What can hang from each mark
vesop: sozo
rute: runus sozo vesop
runus: lefel sozo vesop
sozo: lefel rute
kuvos: lefel rute sozo
lefel: rute sozo vesop

Known rows, with every way that one mark hangs from another
sozo[lefel rute[runus]]: [-.23,-.31,-.01,.03,.15,.17,.19,.30,-.26,-.05,.00,-.01,.08,.26,-.02,-.26,-.30,.29,.27,.09,-.15]
lefel[rute[runus] sozo vesop]: [-.47,.03,-.03,-.42,-.25,.01,-.34,.24,-.16,.06,-.21,.36,-.12,.18,.22,.02,-.16,.32,.20,-.01,-.37]
rute[runus sozo[lefel] vesop]: [-.21,-.28,.09,-.10,.10,.00,.58,.55,-.12,-.03,-.07,-.08,-.04,-.02,-.05,-.81,-.35,-.06,.07,-.31,.02]
runus[lefel[rute vesop] sozo]: [-.62,.65,-.07,-.42,-.61,-.06,-.38,.45,-.18,.05,-.15,.62,-.60,.61,.33,.08,.09,.35,-.16,.12,-.31]
rute[runus[vesop] sozo[lefel]]: [-.28,.13,.02,-.01,-.06,.22,.35,.17,-.12,.03,-.13,.34,-.21,-.06,.00,-.65,-.11,-.12,.04,-.05,-.09]
vesop[sozo[lefel[rute]]]: [-.12,.07,-.13,-.02,-.14,.31,-.31,-.04,-.18,-.28,-.17,-.06,-.52,.22,.20,-.18,.00,.17,.33,-.02,-.33]
sozo[lefel]: [-.10,.11,-.08,.04,.08,.24,.22,.19,.00,-.07,-.18,-.05,-.24,.08,.11,-.15,.05,.15,.32,.00,-.20]
kuvos[sozo[lefel[vesop]]]: [-.16,.63,-.06,.05,.03,-.03,-.19,.08,.19,-.01,-.19,.20,-.08,.11,.22,-.23,.22,.05,.22,.06,-.37]
vesop[sozo[lefel rute]]: [-.10,-.29,-.05,.09,-.07,.23,-.23,-.02,-.26,-.34,-.02,-.05,-.41,.49,-.05,-.12,-.01,.27,.31,.02,-.31]
runus[vesop]: [-.19,.16,-.11,-.13,-.18,.15,-.26,-.23,-.16,.15,-.13,.60,-.31,-.16,-.02,.01,.14,.23,-.04,.08,-.04]
kuvos[lefel rute]: [.09,.45,-.16,.02,-.06,.05,-.20,-.08,.20,-.07,-.08,.34,.02,-.17,-.03,-.17,.18,-.22,.12,.25,.05]
rute[runus]: [-.16,-.13,-.05,-.05,.04,.31,.01,.27,-.02,.14,-.06,.04,.16,-.22,-.02,-.17,-.14,.00,-.06,-.06,.04]
lefel[rute sozo vesop]: [-.36,.19,-.06,-.41,-.35,-.09,-.46,.07,-.16,-.02,-.22,.41,-.40,.32,.25,.14,.06,.43,.30,.03,-.42]
sozo[lefel[vesop]]: [-.25,.27,-.06,-.03,.04,.12,.05,.12,.02,-.03,-.24,.16,-.34,.08,.01,-.06,.16,.26,.26,-.04,-.31]
sozo[lefel rute]: [-.12,-.13,-.04,.05,.04,.07,.04,.13,-.26,-.13,-.02,.03,-.20,.39,.00,-.14,-.08,.38,.37,.12,-.21]
runus[lefel vesop[sozo]]: [-.38,.21,-.11,-.21,-.41,.33,-.36,-.09,-.23,-.08,-.10,.55,-.75,.25,.02,.05,.16,.08,-.24,.03,-.28]
lefel[rute[runus] vesop[sozo]]: [-.36,.05,-.10,-.19,-.27,.18,-.71,-.05,-.24,-.05,-.16,.25,-.23,-.02,.03,-.11,-.08,.22,-.01,-.11,-.25]
kuvos[lefel]: [.03,.42,-.10,.04,.00,.16,-.15,-.03,-.01,-.05,-.12,.31,-.17,-.10,-.31,-.22,.08,-.09,-.02,.09,-.07]
lefel[rute[runus vesop] sozo]: [-.36,-.41,.00,-.54,-.14,-.08,-.03,.43,-.27,.06,-.11,.19,.00,.10,.26,-.19,-.46,.30,.18,-.13,-.16]

Rows
[-.08,-.11,.07,-.09,-.03,-.10,.42,.37,-.12,-.11,-.09,-.03,-.34,.12,.01,-.66,-.12,.07,.18,-.25,-.04]  rute[sozo[lefel] vesop]
[-.55,.07,.01,-.37,-.18,.19,.11,.58,-.02,.06,-.11,.28,-.19,.34,.09,.04,-.09,.07,-.09,-.07,-.38]  rute[runus[lefel[sozo vesop]]]
[-.09,-.02,-.02,-.25,-.29,-.21,-.24,.15,-.35,-.02,-.05,.14,-.32,.07,.15,-.57,-.19,.20,.09,-.16,.05]  lefel[rute[sozo vesop]]
[-.26,.15,-.15,-.13,-.25,.24,-.40,-.32,-.30,-.16,-.22,.46,-.64,.09,.14,-.13,.05,.25,.20,.06,-.31]  runus[vesop[sozo[lefel[rute]]]]
[-.32,.57,-.14,-.15,-.22,.01,-.25,.14,.21,.19,-.01,.54,.24,-.06,.53,-.22,.07,-.27,-.12,.30,-.06]  kuvos[rute[runus[lefel vesop]] sozo]
[-.39,-.12,-.01,-.03,.09,.03,.04,.24,-.24,-.02,-.08,.18,.00,.27,-.12,-.17,-.20,.40,.23,.04,-.27]  sozo[lefel[vesop] rute[runus]]
[-.20,-.02,-.09,-.22,.00,-.07,.06,.21,-.28,-.06,-.20,.04,-.29,.07,.25,-.29,-.25,.39,.35,-.08,-.15]  sozo[lefel[rute[vesop]]]
[-.14,.03,.05,.09,.04,.26,.46,.43,.01,-.06,-.09,-.12,-.05,.01,.04,-.69,-.14,-.21,.14,-.12,-.08]  rute[runus sozo[lefel]]
[-.28,.02,.00,-.09,-.19,.01,.09,.38,-.16,-.10,-.04,.29,-.26,.64,.10,-.10,-.02,.39,.21,.18,-.20]  runus[sozo[lefel rute]]
[.00,.31,-.10,-.16,-.13,.00,-.06,.06,.26,-.14,-.11,.36,-.06,.08,.09,-.05,.17,-.21,.28,.26,-.16]  kuvos[lefel[sozo] rute]
[-.35,-.18,-.04,-.05,.04,.12,.09,.05,-.36,.03,-.05,.39,-.05,.18,-.07,-.23,-.27,.37,.19,.15,-.16]  sozo[lefel rute[runus[vesop]]]
[-.14,.09,-.02,-.08,-.23,.11,-.22,.21,-.23,.02,-.04,.07,-.06,-.02,.19,-.58,-.22,-.03,.04,-.03,.02]  lefel[rute[runus sozo]]
[-.06,.05,-.06,-.33,-.08,-.22,.07,.18,.15,-.11,-.09,.41,-.05,.03,.02,-.16,-.02,-.09,.21,.09,-.08]  kuvos[lefel[sozo] rute[vesop]]
[-.25,.22,-.13,-.17,-.36,.09,-.85,-.21,-.25,-.14,-.18,.29,-.51,.13,.06,.02,.12,.36,.09,-.06,-.30]  lefel[rute vesop[sozo]]
[-.20,.74,-.10,-.04,-.08,-.12,-.41,.01,.02,-.02,-.21,.24,-.14,.17,.38,-.27,.11,.19,.30,.12,-.40]  kuvos[sozo[lefel[rute vesop]]]
[-.16,.34,.03,.06,-.11,.05,.16,.18,.01,-.11,-.16,.11,-.45,.20,-.02,-.47,.19,.04,.20,-.11,-.24]  rute[sozo[lefel[vesop]]]
